Known rows, with every way that one mark hangs from another:
j311(j146 j219(j242) j914): [ 0.28 -1.73  1.52  1.80 -0.49 -0.77 -0.92 -3.00 -0.17 -0.84  1.60 -0.28
  1.21 -0.74  1.26 -0.26 -0.81 -2.03 -1.13  3.00  2.32]
j914(j311(j146 j219) j637): [ 0.17 -1.40  2.04 -0.91 -0.64 -2.20 -1.19 -2.41 -0.41  0.08 -0.72 -0.55
  2.37 -1.51  0.66 -0.99 -0.47 -0.78 -2.94  0.83  1.34]
j146(j311(j615(j871) j914(j637))): [ 1.31 -0.34  3.44 -2.99 -2.70 -4.72 -3.19  2.45 -0.43 -1.79 -1.66  1.11
  0.60 -1.08  0.04  0.37  0.50 -0.32 -0.68  3.45  0.90]
j615(j311): [ 0.32 -0.98  0.61  0.13 -1.45 -0.69  0.37 -1.79  0.22  1.51  1.46 -0.24
 -0.77 -1.68  0.52 -1.46 -0.24  0.35  0.45  0.15  0.23]
j914(j637): [-0.08 -0.66  0.96 -1.23 -1.39 -2.91  0.80  0.42  0.28  0.36 -0.45  0.80
 -0.03 -0.69  1.22 -1.51 -0.39 -0.07 -0.50 -2.52 -0.11]
j615(j311(j146 j219) j871): [ 0.81 -1.97  1.88  0.78  0.44  2.11 -0.62 -4.37 -0.51  1.65  1.58 -1.67
  0.87 -2.31 -2.45 -0.57 -0.57  0.40 -1.24  6.00  1.34]
j871(j615(j311)): [ 0.30 -0.51  1.53  1.27 -0.83  0.28  0.51 -1.02 -0.15  1.42  1.63 -0.78
 -0.75 -2.59 -1.12 -2.04 -0.28  0.68  0.75  2.20  0.27]
j311(j219(j242(j69)) j615 j914): [ 0.86 -0.74  1.30  0.60 -2.49 -2.58 -3.45 -2.04 -0.37 -1.69  3.38  0.29
  2.31 -1.00  1.01 -0.45 -0.27 -1.59 -0.56  3.72  1.42]
j615(j311(j219)): [ 0.40 -1.66  1.85  0.06 -0.64  1.99  0.10 -3.99 -0.18  1.58  2.10 -1.26
 -0.30 -2.14 -0.38 -1.22  0.19  0.38 -0.31  0.86  0.43]
j219(j311(j146)): [-0.55 -1.05 -0.51  1.07 -1.67 -0.40 -0.32  1.69  0.96 -1.16  0.11 -1.03
 -0.50 -1.53 -0.04 -0.09  0.23 -1.76  1.23 -0.30  1.81]
j637(j914(j311(j219))): [ 0.50  0.06  2.71 -1.35 -1.28 -2.52 -0.85 -2.65 -0.83 -0.12 -0.06 -0.17
  1.10 -1.95  1.53 -1.24  0.08 -0.57 -1.97 -0.99  0.22]
j871(j615(j311(j146))): [ 0.28 -1.14  0.89  1.89 -0.10  0.35  0.37 -1.30  0.15  1.03  1.23 -0.97
  0.22 -2.63 -1.54 -1.88 -0.86  0.00  0.46  4.39  1.15]
j219(j242): [-0.09 -0.14  0.68  2.08 -2.15 -1.45 -0.39 -1.68 -0.26 -0.04  1.76  0.77
  0.26 -0.66  1.47 -1.41  0.30 -0.48 -0.40 -0.82  0.53]
j914(j311(j146 j615(j871)) j637): [ 0.91 -0.66  0.90 -1.38 -1.51 -5.74 -2.81  0.17 -0.94 -0.80 -1.28 -0.03
  3.30 -0.94 -0.14 -0.26 -0.61 -0.37 -2.50  4.39  1.38]
j871(j615(j311(j146 j219))): [ 0.33 -1.69  2.01  1.81  0.73  2.84  0.11 -3.26 -0.21  1.15  1.71 -1.86
  0.58 -3.03 -2.39 -1.69 -0.47  0.03 -0.28  5.00  1.37]
j146(j311): [ 0.10 -0.30  2.14 -0.97 -2.88 -0.65 -1.80  0.97  0.07 -0.92 -0.80  0.88
 -0.95 -1.96  0.57 -0.56  1.28 -0.26  0.29 -0.57  0.75]
j914(j311(j146 j219 j615) j637): [ 0.69 -1.59  1.70 -1.76 -0.96 -3.04 -2.62 -1.85 -0.82 -1.26 -0.79 -0.94
  3.62 -1.30  0.14 -0.43 -0.01 -0.97 -2.77  2.92  1.74]
j871(j615(j311(j219 j914(j637)))): [ 0.70 -1.20  3.52 -0.07  0.17 -0.18  0.79 -2.07 -0.10  1.32  1.45 -1.04
 -0.20 -2.27 -1.00 -1.82 -1.00  0.16 -0.47  2.43  0.30]
j871(j615): [-0.19 -0.20  0.71  1.27 -1.32 -0.43  0.31  0.93 -0.38  0.31  0.61 -0.56
 -0.74 -2.10 -0.47 -1.61 -0.03  0.12  1.03  0.59  0.46]
j311(j146 j615(j871) j914): [ 1.01 -1.33 -0.43 -0.58 -1.35 -4.69 -2.23  1.77 -0.62 -1.64 -0.24 -0.34
  1.38 -0.48  0.17  0.89 -1.13 -1.35  0.47  6.49  2.20]
j311(j615 j914): [ 0.69 -0.83 -0.32 -1.40 -2.48 -4.80 -1.54  2.26 -0.38 -1.69  0.23 -0.05
  0.15 -0.49  2.06  0.28 -0.32 -1.19  1.34  1.38  1.24]
j914(j311(j615(j871)) j637): [ 0.95  0.03  1.57 -1.84 -2.38 -5.83 -2.68  0.53 -1.24 -0.37 -0.89  0.04
  2.25 -0.92  0.32 -0.52  0.01  0.39 -2.13  2.03  0.40]
j914(j311(j146)): [-0.06 -0.67 -0.38  0.43 -2.02 -3.41 -1.61 -0.29 -0.34 -0.09 -0.48 -0.16
  1.16 -1.43  1.70 -0.56 -0.47 -0.93 -0.93  1.03  1.64]
j637(j914(j311(j146 j219))): [ 0.47 -0.55  2.18 -0.92 -0.56 -2.59 -0.89 -2.96 -0.59 -0.49 -0.46 -0.27
  2.04 -1.90  1.12 -1.03 -0.44 -1.27 -2.27  1.20  1.14]
j914(j311(j146 j615) j637): [ 0.59 -0.97  0.46 -1.59 -1.75 -5.79 -2.30  0.40 -0.45 -1.32 -1.34  0.15
  3.11 -0.77  1.11 -0.62 -0.47 -0.92 -1.97  2.22  1.50]

Rows:
[ 0.84 -0.14  0.77 -1.43 -1.60 -5.75 -1.89 -0.52 -0.62 -1.78 -0.98  0.31
  2.73 -1.40  1.48 -0.77 -0.38 -1.43 -1.41  2.50  1.27] : j637(j914(j311(j146 j615)))
[ 0.29 -1.05  2.74  0.89 -0.85 -2.22 -1.57 -4.07 -0.52 -0.02  0.31  0.03
  3.12 -1.06  0.85 -1.35 -0.31 -0.99 -3.86  1.15  1.44] : j914(j311(j146 j219(j242)) j637)
[ 0.90  0.42  1.27 -2.13 -2.33 -5.75 -1.80 -0.25 -0.90 -1.41 -0.55  0.40
  1.85 -1.29  1.85 -0.93  0.10 -0.75 -1.10  0.43  0.33] : j637(j914(j311(j615)))
[ 0.70 -0.05  1.43  1.02 -3.18 -2.40 -4.62 -3.30 -1.10 -0.78  2.85 -0.14
  3.38 -1.80  0.59 -0.87  0.67 -0.75 -2.13  2.85  1.23] : j914(j311(j219(j242(j69)) j615))
[ 0.25 -1.22  1.06  2.19 -1.39 -1.52 -1.94 -3.06  0.44 -0.68  2.78  0.56
  2.04 -1.18  1.08 -0.79 -1.44 -2.25 -1.11  3.88  2.14] : j311(j146 j219(j242(j69)) j914)
[ 0.58  0.42  3.29  0.23 -1.41 -2.60 -1.15 -4.26 -0.96 -0.24  0.90  0.28
  1.83 -1.55  1.64 -1.62  0.22 -0.77 -2.78 -0.65  0.30] : j637(j914(j311(j219(j242))))
[ 0.60 -0.23  2.77  0.69 -0.71 -2.49 -1.29 -4.59 -0.69 -0.70  0.42  0.23
  2.65 -1.55  1.23 -1.38 -0.32 -1.39 -3.08  1.61  1.21] : j637(j914(j311(j146 j219(j242))))
[ 0.86 -1.29  2.47  0.31 -0.37  2.02 -0.51 -4.02 -0.80  2.09  2.05 -1.47
 -0.05 -2.33 -1.95 -0.78  0.03  1.13 -0.95  3.59  0.30] : j615(j311(j219) j871)
[ 0.68 -0.70  5.09 -0.86 -1.90 -1.27 -2.00 -1.82 -0.02 -1.02  0.05  1.18
  0.33 -1.23  0.99 -0.67  0.71 -0.98 -2.05  0.16  0.93] : j146(j311(j219(j242) j914(j637)))
[ 1.26 -0.89  2.20  0.59 -1.48 -1.82 -2.80 -2.17 -1.50 -1.21  2.12 -0.77
  1.64 -0.61 -0.25  0.49  0.25 -0.74 -1.11  5.09  1.43] : j311(j219(j242) j615(j871) j914)
[ 0.27 -2.16  1.78 -1.17  0.09 -2.07  0.23 -1.18  0.31 -0.42 -0.42 -0.31
  0.97 -0.75  1.02 -0.33 -1.44 -1.66 -1.15  1.43  1.71] : j311(j146 j219 j914(j637))
[ 0.65 -2.30  1.53  0.18 -0.02 -0.04 -0.08 -3.20  0.27  0.68  1.47 -1.12
  0.32 -1.70  0.36 -0.43 -1.21 -1.08 -0.27  3.67  1.77] : j615(j311(j146 j219 j914))
[ 0.55 -0.69  1.32  1.22 -2.27 -0.17 -3.40 -3.24 -0.63 -1.17  3.48  0.00
  2.78 -1.51 -0.27 -1.00  0.59 -0.81 -1.01  3.25  1.10] : j311(j219(j242(j69)) j615)
[ 0.97 -0.15  2.33 -2.08 -1.54 -3.33 -2.04 -2.29 -1.27 -1.25 -0.08 -0.54
  2.23 -1.75  1.07 -0.77  0.49 -0.73 -1.83  1.00  0.57] : j637(j914(j311(j219 j615)))
[ 1.06 -1.43  1.84 -0.35 -0.16 -3.79  0.18 -1.03  0.36  1.38  0.23  0.24
  0.46 -1.02 -0.29 -0.77 -2.16 -0.21 -1.09  4.91  0.97] : j615(j311(j146 j914(j637)) j871)
[ 1.08 -1.97  2.07  0.32  0.23 -0.06 -0.74 -3.24 -0.30  1.36  1.50 -1.39
  0.37 -1.83 -1.16 -0.04 -1.35 -0.34 -0.90  6.38  1.62] : j615(j311(j146 j219 j914) j871)
[ 0.75 -0.89  0.75 -2.60 -1.98 -6.04 -0.86  2.20 -0.05 -1.59 -0.51  0.60
  0.78 -0.02  2.02 -0.27 -0.69 -1.04  0.28  0.45  0.73] : j311(j615 j914(j637))
[ 0.95 -1.26  0.99 -0.28 -1.26 -1.64 -3.80 -1.83 -1.69 -0.87  0.08 -1.71
  3.07 -1.83 -1.01  0.55  0.27 -0.54 -2.11  6.13  2.18] : j914(j311(j146 j219 j615(j871)))
[ 0.84 -0.40  3.38  0.03 -3.03  0.64 -4.96 -2.43 -0.38 -2.12  1.97  0.75
  2.13 -2.34 -0.82 -0.66  1.81 -0.77 -1.35  3.76  1.33] : j146(j311(j219(j242(j69)) j615))
[ 1.10 -2.07  0.88 -0.78 -0.44 -1.79 -2.56 -0.51 -1.07 -1.61  0.37 -1.51
  1.89 -1.08 -0.92  1.14 -0.69 -1.36 -0.39  7.25  2.51] : j311(j146 j219 j615(j871) j914)
[-0.46 -0.59  0.31  3.17 -1.79 -0.44 -0.81 -0.49  0.87 -1.24  1.42 -0.33
  0.49 -1.04  0.05 -0.60  0.44 -1.98  0.03  0.31  1.91] : j219(j242 j311(j146))
[ 0.33 -0.19  3.72  0.93 -2.83  1.44 -3.58 -2.98  0.09 -0.71  1.94  1.05
  0.99 -2.52 -0.30 -1.24  1.34 -0.56 -1.53  1.42  0.96] : j146(j311(j219(j242(j69))))
[ 0.59 -1.23  1.91  0.64  0.16 -2.51  0.92 -0.51  0.56  0.73  0.47 -0.19
  0.28 -1.84 -0.49 -1.81 -1.93 -0.48 -0.01  3.95  1.02] : j871(j615(j311(j146 j914(j637))))
[ 0.71 -1.22  3.08 -2.04 -2.20  1.29 -3.50 -0.62 -0.85 -1.97 -0.23 -0.56
  0.92 -2.33 -0.79  0.18  2.17 -0.40 -0.35  2.36  1.39] : j146(j311(j219 j615))
[ 0.81 -1.98  0.72 -0.23 -0.12  0.59 -2.50 -1.57 -1.26 -1.16  0.48 -1.82
  2.42 -1.61 -2.22  0.55  0.25 -0.61 -0.82  6.83  2.18] : j311(j146 j219 j615(j871))
[ 0.94 -0.32  1.77  1.37 -2.06 -0.12 -3.97 -3.45 -1.16 -0.72  3.52 -0.26
  2.92 -1.60 -1.74 -0.61  0.47 -0.17 -1.55  5.71  0.93] : j311(j219(j242(j69)) j615(j871))
[ 0.82  0.14  0.43 -0.68 -2.93 -4.37 -3.27  0.55 -1.57 -0.53  0.01 -0.59
  1.52 -1.38  0.38  0.09  0.48  0.21 -0.95  3.04  0.91] : j914(j311(j615(j871)))
[ 0.68 -1.28 -0.66 -0.12 -1.18 -2.38 -2.19  0.66 -0.84 -1.29 -0.16 -0.62
  1.97 -1.10 -1.24  0.28 -0.27 -0.58 -0.04  5.97  1.92] : j311(j146 j615(j871))
[ 0.30 -1.38  0.23 -1.22 -1.67 -4.48 -1.14  3.37  1.01 -2.60 -0.73 -0.58
  0.91 -0.53  0.51  0.55 -0.48 -2.46  0.84  1.45  2.02] : j219(j311(j146 j615 j914(j637)))
[ 0.59 -1.50  0.47 -0.62 -1.46 -1.67 -3.25 -1.76 -1.21 -1.31  0.12 -1.58
  2.93 -1.77  0.19  0.18  0.43 -1.13 -1.57  3.90  2.29] : j914(j311(j146 j219 j615))
[ 0.00 -1.66  1.30  2.30 -0.26  1.60 -0.87 -4.21 -0.34 -0.39  1.66 -0.54
  1.72 -1.24 -0.08 -0.89  0.07 -1.29 -1.55  2.47  1.95] : j311(j146 j219(j242))
